(in the rows, 128 means zero)
Known rows, with every way that one mark hangs from another:
vebig{dele{ridor{sobar}}}: [ 69 185  95 143 168 124 154 158 147 129 139 120 194 160 124 135 128 118
 129 128  96  86 138 152  98]
dele{daki ridor}: [ 84 160 104 175 175 136 124 136 136 123 155 152 146 150 150 135 144 131
 127 114  74  61 144 113  81]
funa{dele{daki}}: [ 75 147 114 148 147 132 107 142 137 132 158 139 146 164 142 133 135 155
 127 113  62  84 138 154  84]
dele{ridor vebig}: [ 77 139 102 182 162 133 120 135 158 127 160 120 159 142 169 158 131 141
 154 125 123  77 156 113  90]
tabe{funa{dele{daki vebig}}}: [ 92 125 126 164 153 148  84 128 154 135 172 128 154 152 125 147 135 168
 134 130  88  92 129 151  81]
kovuz{daki{dele{ridor}} nazop}: [ 57 179  81 147 192 144 125 154 161 129 161 146 139 140 146  76 129 136
 137  98 201  90 169  96 101]
kovuz{daki{dele{ridor vebig}}}: [ 97 156  73 185 181 140 109 145 164 121 163 120 151 135 186 118 127 147
 154 119 186  95 169 101 100]
kovuz{nazop}: [ 23 158  97 138 168 123 142 155 159 134 156 138 131 155 120 103 112 139
 143  91 126 100 155 120  83]
tabe{funa}: [ 71 148 123 168 172 133 136 154 156 122 168 134 134 160  92 120 127 131
 132 102 122 100 146 143  87]
vebig{dele{daki{kovuz} ridor{sobar}}}: [105 172  79 131 177 141 149 132 124 106 122 127 181 129 114 138 131 115
 116 122  61  88 146 135  75]
vebig{dele{ridor}}: [ 71 181  82 136 167 128 160 134 149 118 154 135 170 152 130 158 143 137
 148 119 113  73 149 130  94]
funa{dele}: [ 63 148 119 144 145 127 117 150 148 134 161 125 153 167 135 135 126 146
 134 111 105  96 143 160  96]
funa{tabe}: [ 67 147 134 164 142 116 136 160 148 136 161 131 137 155 113 140 111 140
 134 102 112 120 131 139  94]
tevok{tabe{funa{dele{ridor vebig}}}}: [ 68 128 153 162 174 148  87 134 150 147 177 137 176 143 100 164 135 157
 122 152 159  85 133 177  98]
kovuz{daki{dele{ridor vebig}} nazop}: [ 61 161  70 159 187 146 111 144 171 132 162 127 147 127 174  94 122 155
 156 111 205  98 169  85  99]
ridor{sobar}: [ 57 158 112 170 157 114 135 178 149 130 142 113 161 169 128 106 106 114
 121 108  88 117 146 155  90]
daki{dele{ridor} kovuz{nazop}}: [ 68 161  76 146 185 147 128 136 136 109 124 128 139 126 142 100 121 116
 132 109 176  91 171  80  87]
ridor{dele{daki{kovuz} vebig} sobar}: [ 95 112  88 166 164 131 103 171 133 111 122  86 170 129 135 113  92 130
 132 125  56 121 156 108  78]
daki{dele{ridor vebig} kovuz{nazop}}: [ 74 143  63 158 181 148 110 125 148 113 126 114 147 115 170 120 117 133
 152 123 180  97 172  73  86]
nazop{kovuz{daki{dele{ridor}}}}: [ 71 181  78 140 216 142 120 150 164 102 157 136 141 130 146  96 116 128
 132 113 205  92 169  96 113]
vebig{dele{daki ridor}}: [ 84 181  75 141 173 138 149 122 139 121 155 150 162 150 136 153 151 146
 138 124  70  58 140 122  82]
vebig{dele}: [ 59 173  68 133 160 118 165 142 153 120 158 125 152 164 126 148 126 147
 155 112 102  98 152 144  88]
daki{dele}: [ 67 162  73 180 160 119 130 152 146 115 147 113 135 165 170 111 120 131
 138 117 129 103 162 119  94]

Rows:
[ 83 146 169 144 140 134 103 149 143 148 161 139 169 152 119 158 134 143
 121 120 126  93 118 151 106]
funa{dele{ridor} tabe}
[ 87 151  77 201 166 131 108 134 154 121 148 110 159 148 204 137 128 139
 150 138 149  82 158  98 101]
daki{dele{ridor vebig}}
[ 92 130  86 148 176 134 125 159 122  98 135 115 136 136 112 115 115 136
 134 103  69 101 163  98  77]
ridor{dele{daki{kovuz}}}
[ 51 141 153 145 171 137 110 148 144 138 177 144 151 165  68 135 124 149
 110 132 139 102 136 202  93]
tevok{tabe{funa{dele}}}
[103 115  95 144 149 143  91 120 136 114 144 116 145 129 151 160 123 159
 143 117  79 105 149 133  71]
funa{dele{daki{kovuz} vebig}}
[ 64 123  71 141 172 142 119 121 145 115 139 130 126 117 137 126 111 154
 152 101  98 107 161  93  59]
dele{daki{kovuz{nazop}} vebig}
[100 154 147 155 172 157  97 132 139 132 166 154 160 152 104 138 159 141
 110 123  95  56 125 148  94]
tabe{funa{dele{daki ridor}}}
[ 84 147  61 182 168 127 116 151 169 120 166 107 133 146 181 109 110 158
 159 112 171 124 174 114  96]
kovuz{daki{dele{vebig}}}
[111 126  85 170 173 148 111 113 135 104 141 126 145 113 158 162 131 136
 143 118  91  81 157  95  68]
dele{daki{kovuz} ridor vebig}
[109 131  98 176 169 140 109 138 132 113 125 114 172 120 152 137 120 117
 123 127  75  98 150 117  74]
dele{daki{kovuz} ridor{sobar} vebig}
[ 56 133  82 120 185 140 125 160 130 111 134 125 130 128  99  92 109 142
 137  94  87 102 166  79  74]
ridor{dele{daki{kovuz{nazop}}}}
[ 73 129  95 182 161 120 101 183 143 133 141  91 174 155 154 106  99 144
 132 133  44 110 145 118  88]
ridor{dele{daki vebig} sobar}
[ 57 175  65 136 204 131 126 156 166 100 160 126 126 140 140  84 101 137
 141 105 191 117 170 109 106]
nazop{kovuz{daki{dele}}}
[ 94 138 156 169 157 146  85 156 159 146 155 111 199 150 116 139 129 128
 119 141 127  92 124 167 105]
tabe{funa{dele{ridor{sobar} vebig}}}
[ 64 154  57 150 199 132 110 147 176 106 163 111 132 132 169 103  94 156
 156 118 197 123 169 100 100]
nazop{kovuz{daki{dele{vebig}}}}
[105 127 140 129 142 141 102 135 119 122 148 137 141 133 102 154 120 148
 117 110  79 119 124 147  77]
funa{dele{daki{kovuz}} tabe}
[ 89 152 155 150 166 153 107 144 151 131 168 140 166 156  97 140 151 132
 121 122 141  71 131 156 104]
tabe{funa{dele{ridor}}}
[ 75 160  69 156 209 143 106 139 173 108 160 124 150 119 176 115 111 147
 152 128 210  95 168  87 110]
nazop{kovuz{daki{dele{ridor vebig}}}}
[ 62 116  70 134 178 139 106 148 141 114 136 112 137 118 127 109 101 157
 153 110  93 107 163  72  72]
ridor{dele{daki{kovuz{nazop}} vebig}}
[ 94 130  57 176 162 130 116 131 145 100 134  92 134 132 179 136 106 137
 155 124 147 122 174 103  80]
daki{dele{vebig} kovuz}
[ 81 127 103 163 139 134  89 130 151 139 160 125 155 151 171 154 129 173
 146 128  65  89 140 141  82]
funa{dele{daki vebig}}
[ 90 177  83 171 187 138 127 156 152 119 162 134 143 149 160 100 134 130
 134 108 183  91 170 108 105]
kovuz{daki{dele{ridor}}}
[ 60 136  53 151 172 136 117 134 152 109 130 103 131 125 164 114 102 143
 156 117 167 123 174  86  80]
daki{dele{vebig} kovuz{nazop}}
[ 88 156  87 205 164 127 100 159 150 129 131  95 186 152 197 114 116 117
 132 146 129  96 151 119 102]
daki{dele{ridor{sobar} vebig}}
[ 79 120 146 152 123 127  95 146 157 150 167 114 162 150 139 168 111 168
 144 126 119 123 119 158  97]
funa{dele{vebig} tabe}
[112 131 130 133 166 157 106 131 130 110 152 136 136 137  82 134 136 140
 116 111  92  96 141 151  75]
tabe{funa{dele{daki{kovuz}}}}
[ 75 121  82 177 162 126 106 164 146 122 156 106 150 150 157 126 114 162
 152 125  61  95 153  97  83]
ridor{dele{daki vebig}}
[ 96 161  86 191 176 136 104 168 161 131 150 103 177 142 181  96 112 126
 134 128 168 111 161 122 106]
kovuz{daki{dele{ridor{sobar} vebig}}}
[ 62 127 103 179 156 115 111 194 155 135 139  79 182 157 142 109  92 133
 141 126  89 119 150 127 101]
ridor{dele{vebig} sobar}
